Each row was made from one walk, in order. Every step used is in the known rows, and no mark comes twice. Write each row's walk.
Known rows
j-k-b: 4.3 13.6 2.1 8.5 11.9 -7.8 1.6 -8.6 -23.6 5.7 -11.2 -35.3 -3.5 2.0 -3.7 -14.3 -10.9 -0.4 -1.7 -61.4 19.4 1.0 -4.8 -14.0 1.9
g-k: -17.0 -2.4 21.7 -9.2 -13.0 5.7 -3.1 -25.4 -30.0 -22.1 -0.3 -27.4 4.0 4.8 -21.9 51.4 -14.9 -32.3 14.6 -36.1 0.5 -2.1 1.0 14.3 5.6
u-k-w: -7.5 -7.3 12.9 -6.2 -5.0 2.2 -15.6 4.3 -11.8 3.9 17.3 35.1 1.9 6.6 -13.6 60.8 1.0 -12.6 9.1 -2.3 -2.9 -10.7 16.2 -3.3 -6.0
k-w: -20.2 2.0 21.7 -3.4 -3.8 12.3 -11.1 -25.9 -17.9 1.2 4.0 1.9 -3.2 5.7 -0.4 64.9 0.5 20.4 6.7 3.2 -3.1 -9.5 -2.7 -24.4 -0.4
b-k-l: -2.0 -7.7 16.5 -3.0 16.4 24.6 -3.1 6.4 -5.9 2.0 -0.8 -7.0 13.0 -14.0 -7.6 6.3 15.9 32.7 8.5 -19.4 -9.5 -2.0 -10.2 21.1 3.1
t-k: 10.3 -7.2 19.4 -3.6 6.9 -14.6 -11.1 -10.4 8.6 -11.3 -1.3 -8.2 -12.5 6.0 -7.5 5.8 7.3 0.5 1.3 -2.3 -6.1 -3.8 0.1 -0.4 3.0
j-k-l-t-b: -13.2 10.1 -24.1 7.8 15.1 36.0 13.6 34.6 19.0 27.3 -5.0 -26.6 -5.7 10.9 7.7 -19.1 -18.4 14.6 -14.8 22.6 -1.0 13.2 -6.9 -19.4 -1.8
p-k-l-t: -15.7 -16.3 1.9 6.6 -25.5 60.5 8.3 22.1 16.6 16.3 8.3 -3.9 5.9 3.8 -3.5 -40.3 -22.4 -1.2 -6.4 50.7 -1.7 1.1 1.7 21.0 2.3
c-k-w: 2.4 5.9 13.7 2.7 22.7 17.3 -17.2 0.6 -17.8 -6.9 11.7 40.1 -6.9 4.1 -11.8 56.7 -26.4 24.0 -2.2 5.4 7.1 -11.1 -1.2 -12.2 4.4
l-t-k-j: 17.4 -19.5 -7.8 14.2 2.8 -0.7 -1.2 0.6 48.7 3.2 3.6 18.0 -0.9 3.9 16.0 -60.0 28.9 -0.3 -9.0 36.6 -11.2 -5.2 16.2 6.2 -6.3
t-j: 1.3 -7.1 12.4 -13.5 0.2 -54.1 -5.6 -27.6 -16.3 -16.2 -1.4 -2.7 -8.8 -1.5 17.5 36.4 20.9 -2.8 11.7 -14.4 -8.7 -1.6 -4.4 -7.0 -3.0
p-k-t: 4.0 -5.1 12.1 4.2 -33.2 11.6 0.4 -6.4 -15.4 3.7 0.9 -9.0 -3.4 -7.4 -12.7 -66.0 -38.2 -41.9 -0.2 1.7 8.8 1.8 8.7 0.3 4.9
k-l-t-j: -12.8 -15.7 -10.9 -7.9 -3.5 4.7 0.8 8.5 25.4 7.2 4.6 10.3 4.7 0.0 23.6 0.6 20.0 15.7 -0.2 42.3 -17.7 1.7 7.8 3.3 -7.2
t-b-k: 0.3 30.3 9.4 -6.5 23.4 -30.9 16.4 -13.3 -1.8 -1.0 -6.7 -40.9 -4.4 -7.8 8.6 27.4 0.6 33.1 6.9 -27.9 -0.1 4.7 -26.0 -5.0 7.7
w-k-t: 8.1 -6.7 -8.9 -8.3 -45.4 8.6 -5.8 -6.0 -16.3 -14.0 -7.5 11.4 6.8 -6.6 -13.9 -23.8 10.7 -54.4 -3.2 9.2 5.1 3.4 13.6 3.9 1.3
g-k-w: -18.6 -1.4 19.6 -2.5 -3.6 26.1 -11.2 -14.1 -28.2 -8.4 10.9 3.8 8.7 9.3 -28.7 68.9 -26.8 -24.0 12.4 -10.8 -2.3 -12.1 4.8 -0.1 5.3
l-k-w: -5.9 25.4 2.3 2.8 1.4 12.6 -6.9 -3.8 5.5 -1.5 6.7 7.0 1.5 13.9 -11.0 77.5 3.6 23.9 6.5 12.4 -1.5 -7.8 -4.8 2.3 3.7
c-j: -1.5 -16.5 23.7 -9.7 -13.8 -36.7 -0.9 -34.6 -13.9 -20.3 -4.5 40.2 -4.8 -13.2 3.3 17.9 29.2 17.8 3.2 -0.3 3.1 -2.3 -7.0 0.2 -7.2
k-t-j: 4.2 -4.4 -0.7 -10.6 -13.0 -44.7 -5.8 -21.5 -12.0 -7.0 -2.5 11.4 -4.1 -12.8 15.2 -25.3 -1.4 -28.7 4.4 -4.3 -5.7 2.0 14.3 -17.7 -5.2
l-t-j: -6.6 -0.4 -7.2 -9.9 -14.5 -34.0 3.9 -18.7 22.5 -9.5 2.5 -16.2 -4.5 5.5 34.0 26.0 7.2 -1.4 8.7 16.9 -7.8 1.9 4.9 3.6 -2.2
l-t-k: 2.5 0.3 2.3 0.4 -10.8 8.1 -2.1 -3.7 48.2 -5.9 2.1 -20.5 -6.3 14.0 8.4 -9.2 -6.6 0.5 -1.0 28.3 -5.7 -0.6 8.4 11.8 5.4
c-j-k-t-b: 18.8 2.6 -12.0 4.5 3.2 -36.6 8.0 9.4 -12.0 8.3 -8.7 43.2 -12.4 -15.5 -2.2 -74.4 -21.0 -20.6 -15.6 -4.2 12.7 9.4 -2.2 -34.1 -7.5
p-k: -0.3 -5.6 24.0 0.5 -22.0 3.5 1.7 -13.9 -21.8 -7.2 3.1 -23.5 -9.7 1.2 -8.5 -2.1 -22.5 -20.0 6.9 -7.4 7.8 -2.5 -7.6 9.3 6.2
u-k: -5.7 -8.7 16.3 -12.7 -13.5 -20.1 -6.7 -6.5 -13.2 -8.7 7.1 3.5 -2.4 3.2 -4.1 41.0 16.0 -25.5 11.7 -27.0 1.8 -0.6 12.0 13.1 -5.5

Write each row's walk
2.5 14.9 -11.0 5.6 -0.7 3.3 9.2 -4.6 48.8 9.2 -4.5 -19.6 3.8 8.4 6.3 -40.3 -0.8 23.2 -10.3 21.5 4.5 -0.9 11.1 4.0 4.6 | l-t-k-b
-37.6 13.4 -12.7 -5.8 -1.5 34.1 20.6 8.3 22.1 24.2 -8.2 -19.4 0.5 3.8 16.9 7.5 8.6 49.4 -13.1 51.3 -9.3 11.3 -7.2 -22.1 -2.8 | k-l-t-b
-20.5 4.6 -11.0 5.2 -8.2 44.7 24.6 29.7 21.1 31.5 2.0 -11.7 -0.7 3.6 1.8 -40.4 -24.9 17.4 -16.4 67.7 -3.2 8.9 -8.6 -4.1 2.5 | p-k-l-t-b
22.7 -10.2 1.4 0.2 16.4 -54.0 -11.5 2.8 -21.4 -13.4 2.1 -12.5 -16.4 2.2 8.1 9.4 -2.7 -37.3 10.9 -46.0 0.0 -1.3 -3.8 -5.0 0.1 | t-j-k
13.9 -0.8 -19.3 4.1 1.3 -29.3 -3.7 11.9 19.9 -6.3 5.1 -24.0 -12.1 11.4 24.7 -5.3 -15.3 -33.3 6.3 -14.9 0.0 2.2 3.1 6.9 1.0 | l-t-j-k
-15.8 4.6 -31.8 -6.7 -17.7 42.5 18.2 29.5 21.8 13.0 -6.0 4.7 12.2 6.0 -0.4 2.0 23.8 10.3 -19.5 75.8 -7.9 9.6 -4.4 0.2 -0.6 | w-k-l-t-b
5.4 -28.7 -9.9 8.8 -3.8 27.6 -3.1 28.6 18.6 5.1 3.0 51.0 5.2 -3.7 1.6 -45.4 2.0 3.7 -10.2 25.7 0.7 1.7 3.5 11.8 -9.2 | c-j-k-l-t
-6.3 40.2 -8.9 2.7 3.7 -13.1 13.2 -14.8 6.6 -3.0 -10.2 -24.6 8.1 5.9 -6.3 23.3 15.3 34.4 -0.4 -22.4 12.9 1.2 -7.0 10.2 3.2 | l-k-b
-8.5 -10.9 -10.9 9.6 -1.9 52.4 -3.0 25.7 17.0 12.4 -0.2 -19.0 0.7 10.5 2.9 -21.8 -12.8 -1.9 -4.4 2.5 -0.8 6.0 5.9 4.7 -0.3 | j-k-l-t
-1.2 -20.1 7.2 4.8 16.4 31.3 -11.0 19.0 -24.3 6.9 -3.2 -5.9 -3.6 3.6 -12.6 -6.7 -2.7 -1.5 -1.0 -29.5 0.5 2.2 -2.4 -7.0 -2.5 | j-k-l
13.8 -36.4 8.9 4.5 11.4 4.7 -8.9 21.1 -21.1 -2.5 -0.4 61.3 -0.5 -11.8 -16.2 -31.9 12.3 3.4 -9.3 -7.6 0.9 -1.6 -3.5 1.2 -9.4 | c-j-k-l
15.0 12.4 1.7 6.5 37.0 -37.6 18.3 -8.8 -1.9 8.6 -6.3 -1.8 0.5 -17.1 16.5 -24.2 32.0 31.7 -0.8 -17.7 -5.7 0.1 -19.5 -11.6 -4.0 | t-b-k-j
16.7 18.8 -20.0 -3.2 -8.3 -45.7 -1.7 2.4 14.9 -8.8 0.9 14.8 -0.8 -3.8 4.1 -12.8 4.9 -27.3 5.0 2.7 -5.0 2.9 9.5 9.8 -1.2 | l-k-t-j
16.0 -15.2 6.3 10.3 27.2 -11.5 -6.6 -6.8 -18.5 -11.7 2.2 46.4 -5.6 -8.9 3.9 -17.8 18.8 10.3 -7.3 -14.1 6.1 -5.7 0.2 -3.2 -6.6 | c-k-j
-23.8 -21.3 16.5 -6.9 -0.8 41.4 -4.7 2.2 -31.9 -5.6 1.3 2.0 14.8 -1.1 -33.3 28.5 -1.5 -14.7 4.1 -15.0 -9.5 -1.9 3.4 15.1 1.8 | g-k-l
18.8 5.8 -10.2 5.3 28.8 -57.3 -1.6 2.6 -20.9 -0.3 -3.4 -10.7 -5.9 -4.2 5.5 -24.5 -1.8 -17.4 0.5 -52.6 10.2 -2.5 -2.5 -14.1 -0.8 | t-j-k-b
-2.7 31.5 8.7 0.0 33.4 -7.7 7.5 -1.6 -3.4 15.1 3.8 -9.5 0.2 -4.3 1.3 51.9 -12.8 43.0 5.5 -0.6 -4.1 -5.6 -21.8 -20.1 6.4 | t-b-k-w
5.0 9.4 20.8 1.8 17.7 10.5 -9.6 -9.4 -4.3 1.1 9.8 -4.6 7.1 -4.5 -5.2 50.1 -9.5 27.5 16.1 -18.8 -3.5 -13.1 -9.3 4.7 7.4 | b-k-w
1.9 19.8 2.9 2.8 25.2 -10.2 3.2 -10.9 -18.7 -6.0 -5.5 9.1 -0.2 -4.9 -6.8 4.0 -7.8 35.0 -8.3 -27.5 21.1 -0.8 -4.2 -3.7 5.3 | c-k-b
4.7 -27.0 -30.5 -8.3 -22.1 12.8 -1.5 32.1 21.4 -5.9 6.2 40.2 16.2 0.5 4.3 -3.5 35.5 -24.1 -7.5 65.2 -17.0 -0.4 11.4 28.3 -3.3 | w-k-l-t-j
3.4 6.1 -7.5 -5.3 -16.4 -5.2 6.3 -14.2 -19.2 -9.5 -12.1 -5.8 13.8 -3.8 -13.5 6.8 29.5 -7.0 -6.9 -7.4 14.5 -1.3 -0.1 6.7 3.1 | w-k-b
-0.5 26.4 -9.6 -1.0 -20.2 0.2 0.8 -7.0 10.2 -5.4 -6.0 -10.0 1.3 1.7 -7.7 -8.0 -4.2 -13.9 2.8 -5.5 3.0 6.6 8.0 6.3 1.6 | l-k-t
-7.4 0.2 -1.3 1.5 0.6 46.8 4.7 15.5 34.4 8.7 3.2 -18.1 16.8 -6.1 9.1 -6.8 2.1 36.8 6.1 12.0 -10.1 1.9 -2.9 31.5 3.8 | b-k-l-t
14.1 14.2 -28.2 9.9 12.4 -33.8 7.2 9.2 17.5 8.2 -1.8 -23.9 0.3 4.7 23.5 -34.6 -12.9 -13.5 -0.9 -22.0 10.3 1.4 6.0 -2.3 -0.1 | l-t-j-k-b
10.3 0.5 -1.2 6.8 -11.2 3.7 -9.6 -1.7 -18.7 -0.8 -5.8 -21.2 -9.8 -3.1 -5.7 -47.4 -29.1 -44.9 1.8 -44.8 10.5 6.8 10.7 -16.8 0.8 | j-k-t
